Every row comes from one small tree of marks. The marks that hang from a mark follow it in brackets, in alphabetical order. Every link used is in the known rows. Which tree was each row made from?
Known rows
F(V(Q R(S) Z)): +2.18	-2.21	+1.56	-0.27	+0.03	-0.61	+1.02	-0.41	+1.06	-2.09	+0.15	+0.84	-0.61	+1.51	+1.19	+0.59	-1.62	+0.57	-1.08	+2.70
Z(K): +1.64	+0.83	+0.63	-1.82	-1.37	+0.21	+1.26	+1.68	+0.66	-1.39	-0.99	+4.10	+1.81	-2.22	-0.41	-1.23	+0.36	-2.48	-1.94	-0.20
K(H Z): -0.38	+1.45	+0.10	-1.36	-0.93	+0.54	+0.74	+1.61	+0.43	-0.57	-1.94	+3.44	+1.43	-2.71	-0.21	+0.31	-2.15	-2.34	+0.17	+0.79
F(V(Q R Z(K))): +2.68	-1.70	+0.04	-1.89	+0.38	+0.77	+2.52	-0.33	+1.01	-1.21	-2.82	+1.40	+0.42	+0.96	+1.53	-1.05	-2.42	+0.04	-1.46	+1.20
K(Z(V)): +0.82	+0.43	+0.87	-1.39	+0.10	+0.69	+2.16	+0.79	+0.98	-0.76	-1.51	+2.75	+0.72	-2.53	-0.65	-1.33	+0.60	-1.47	-0.86	-0.37
H(K): +0.35	+0.58	+2.21	-1.24	-1.18	+1.07	+1.39	+1.40	-0.08	-0.75	-0.76	+4.66	+1.99	-1.82	-0.97	-0.84	+0.73	-2.40	-1.56	+0.06
V(Q R(S)): +1.21	-0.88	+4.40	+0.00	-1.25	-0.61	+1.54	+0.76	+1.47	-1.39	+0.31	+1.02	+0.17	+0.45	-0.24	+1.58	+0.82	+0.24	+0.05	+1.24
S(H(K(Z(V)))): +1.01	+1.33	+1.04	-2.09	+0.01	+1.94	+3.21	+0.93	-0.46	-0.39	-2.72	+4.85	+1.78	-1.79	-0.65	-1.40	+2.56	+0.12	-0.79	+0.52
H(K(Z)): +0.40	+1.35	+2.58	-2.27	-0.54	+1.59	+1.97	+0.11	-0.15	-0.49	-1.98	+4.98	+2.35	-2.52	-0.72	-0.59	-0.42	-1.92	-0.98	+0.22
S(H(K)): +1.14	+1.08	+1.64	-0.60	-1.22	+1.18	+1.28	+1.64	-0.66	-1.21	-1.65	+5.65	+1.53	-1.21	-0.94	-0.60	+2.32	-1.30	-1.48	+1.27
V(R): +0.80	-0.64	+4.32	+0.44	-1.26	+0.15	+0.34	+0.48	+0.08	-1.21	-0.45	+2.80	-0.05	-0.86	-0.44	-0.19	+0.19	-1.71	-0.66	+0.63
R(V(Q)): +2.00	-0.59	+1.75	+0.06	-0.46	-0.12	+2.64	+1.44	+3.08	-1.29	-2.31	+1.10	+0.75	-0.74	-1.07	-0.11	-0.57	-2.87	-1.22	-1.10
V(Q): +0.92	-0.08	+0.77	-0.17	-0.88	+0.21	+1.64	+1.69	+2.03	-1.23	-2.03	+1.91	+0.39	-0.87	-0.87	+0.12	+0.45	-2.00	-0.94	+0.32
Q(V(Z(K))): +2.19	+0.02	-2.31	-1.08	-0.51	+0.41	+1.27	+0.20	+0.88	-0.66	+0.08	+1.84	+1.24	-1.08	-0.64	-2.32	-0.79	-1.70	-3.18	+0.76
F(V(Q R)): +1.49	-1.77	+2.84	+0.29	-0.14	+0.71	+2.05	+0.28	+1.23	-1.69	-1.94	+1.64	-0.13	+1.02	+0.37	+0.19	-0.93	-1.41	-0.33	+1.60
H(K(Z(V(F Q R)))): -0.29	+0.09	+1.39	-2.62	-0.17	+1.73	+5.94	-0.59	+0.76	+1.14	-3.18	+0.50	+2.25	+0.21	-0.24	-0.88	+0.06	+1.50	+1.20	-2.22
F(V(R Z(K))): +2.50	-1.39	+0.63	-1.71	-0.07	+0.46	+1.00	-0.56	-0.42	-1.59	-1.17	+3.24	+0.50	-0.06	+1.54	-1.75	-2.44	-0.88	-2.13	+1.39
F(V(Q Z)): +1.93	-1.53	-2.06	-0.40	+0.45	+0.17	+1.23	+0.59	+1.73	-1.92	-2.27	+1.64	-0.34	+0.23	+0.60	-0.85	-2.07	-1.66	-1.95	+1.74
K(Z): +0.77	+0.95	+1.66	-0.90	-0.66	+0.44	+0.78	+0.26	+0.60	-1.39	-1.68	+3.85	+0.92	-2.53	-0.67	-0.30	-0.68	-2.52	-1.01	+0.58
Q(V(F)): +0.41	+0.28	-1.91	+1.07	-1.70	-0.14	+1.81	+0.47	+0.91	-0.86	+1.32	+0.95	+1.22	-0.26	-1.92	-1.22	+0.23	-3.20	-1.33	-0.38
Q(V(F R Z(K))): +1.54	-0.60	-1.83	-0.80	-1.23	+0.12	+2.46	-1.30	+0.01	+0.03	+0.40	+0.09	+1.20	+0.59	-0.31	-2.14	-1.66	-0.32	-1.63	-0.62

Write each row's tree
+1.06	-1.05	-0.39	+0.85	-1.54	-1.20	+1.06	-1.29	+0.02	-0.88	+3.27	-0.74	+0.09	+1.16	-0.55	-0.50	-0.77	+0.14	-1.10	+0.89
Q(V(F R(S) Z))
-0.96	+0.21	-1.04	-1.72	-0.65	+0.70	+4.82	+0.85	+1.37	+1.03	-3.19	-1.16	+1.26	-0.03	+0.17	-0.12	-1.76	+1.21	+2.36	-1.59
K(H Z(V(F Q R)))
+1.81	-0.31	+3.64	+1.94	-1.53	-0.26	+0.50	+0.21	-0.24	-1.66	+2.45	+2.12	-0.08	+1.05	-1.22	+0.57	+2.69	-0.11	-0.91	+3.23
Q(V(R(S(H))))
+0.31	-0.58	+1.17	+0.19	-1.59	-0.11	+2.87	+0.19	+1.35	-0.62	-1.77	+0.13	+0.57	+0.81	-0.44	+0.28	-0.38	-0.59	+0.63	-1.02
V(F Q R)
+1.76	-0.61	-0.99	+1.50	-1.64	-1.16	+0.89	-0.98	-0.51	-1.45	+2.38	+0.31	-0.31	+1.87	-0.53	-0.26	+0.84	+1.12	-0.98	+2.10
Q(V(F R(S(H)) Z))
-0.99	+1.00	-3.93	-2.08	-0.61	+0.37	+4.55	+1.91	+2.08	+0.56	-3.19	-0.41	+1.83	-1.17	-0.25	-0.38	-1.43	-0.13	+1.50	-1.71
K(H Z(V(F Q)))
+0.82	+0.42	-3.71	-2.88	-0.66	+0.39	+2.01	+2.31	+1.77	-0.01	-3.22	+1.32	+1.60	-1.20	+0.70	-0.58	-2.44	-0.19	-0.90	+0.17
V(Q Z(K(H)))
+3.48	-0.86	+0.88	-1.31	-0.55	-0.53	+0.50	-0.20	-0.98	-2.79	+0.34	+4.05	+0.25	+0.78	+1.65	-0.48	-0.13	+1.05	-1.85	+3.37
F(V(R(S(H)) Z(K)))
-0.29	+0.01	-2.07	-2.60	-1.41	+0.44	+5.25	+2.38	+1.34	+1.04	-2.54	-0.84	+2.26	+0.24	+0.47	-1.01	-0.70	+1.25	+1.41	-2.43
Z(K(H) V(F Q R))
+1.59	+0.06	+0.68	-0.05	-1.95	-2.00	+1.80	+1.00	+1.50	-2.12	+1.91	+1.62	+1.56	-0.90	-1.08	-0.09	-0.33	-2.76	-1.08	-1.58
R(S V(F))
+1.74	-0.07	+4.61	+0.84	-1.74	-0.77	-0.18	+0.85	-0.56	-2.38	+1.12	+3.67	-0.25	+0.05	-0.34	+1.08	+2.50	+0.27	-0.39	+2.57
V(R(S(H)))
+0.38	+0.79	+1.65	-1.73	-0.63	+1.60	+4.33	-0.53	-1.22	+0.14	-2.48	+3.07	+1.83	-0.19	-0.34	-1.26	+1.67	+1.52	+0.72	-0.84
S(H(K(Z(V(F R)))))
+1.75	-0.42	-1.03	-1.08	-1.60	-0.92	+2.09	-1.12	-0.05	-0.59	+2.70	-0.05	+1.49	+0.92	-0.12	-1.15	-0.89	+0.66	-1.51	+0.18
Q(V(F R(S) Z(K)))
+2.70	-0.81	+1.20	-0.38	-0.61	-1.73	+0.18	+0.61	+1.54	-2.06	+1.35	+1.87	+0.22	-1.32	-0.27	-0.53	-1.28	-1.87	-2.51	+0.24
R(S V(Z))
+0.22	+1.01	-5.51	-2.72	-1.76	-0.47	+1.52	+1.76	+0.15	-0.30	-1.29	+1.84	+2.29	-1.60	+0.63	-1.43	-3.00	-1.04	-0.86	-1.16
V(F Z(K(H)))
+0.79	-1.21	-0.80	-0.16	-0.96	-0.37	+2.22	-0.63	+1.11	-0.45	-2.05	-0.68	-0.21	+0.98	+0.26	-0.36	-1.74	+0.28	-0.13	-0.78
V(F Q R Z)
+0.48	-0.25	+1.31	-1.52	-0.70	-0.38	+4.47	-0.29	+1.51	-0.38	-0.48	-0.77	+0.97	+0.39	-0.03	+0.50	+0.44	+1.88	+1.33	-1.04
K(Z(V(F Q R(S))))
+1.02	+1.78	+2.00	-1.52	-0.59	+1.72	+1.91	+0.40	-0.78	-1.02	-2.86	+5.95	+1.96	-1.86	-0.72	-0.36	+1.13	-0.86	-0.94	+1.41
S(H(K(Z)))
-0.27	+0.24	+2.90	-1.75	-0.76	-0.04	+1.88	+1.23	+0.09	-0.19	+0.46	+1.53	+0.99	-1.42	+0.41	+0.43	-0.45	+1.02	+1.21	+0.90
K(H Z(V(R(S))))
+1.61	-1.34	+4.37	+0.21	-1.03	-0.59	+0.20	+0.25	-0.14	-2.67	+2.05	+3.20	+0.18	+0.25	+0.39	+0.52	-0.20	-1.44	-0.77	+2.64
F(V(R(S)))
+2.08	-0.84	+0.52	-0.74	-0.53	+0.75	+1.43	-0.85	+0.20	-0.13	+0.10	+1.15	+0.76	+0.00	-0.19	-2.07	-1.10	-0.48	-2.25	+0.85
Q(V(R Z(K)))
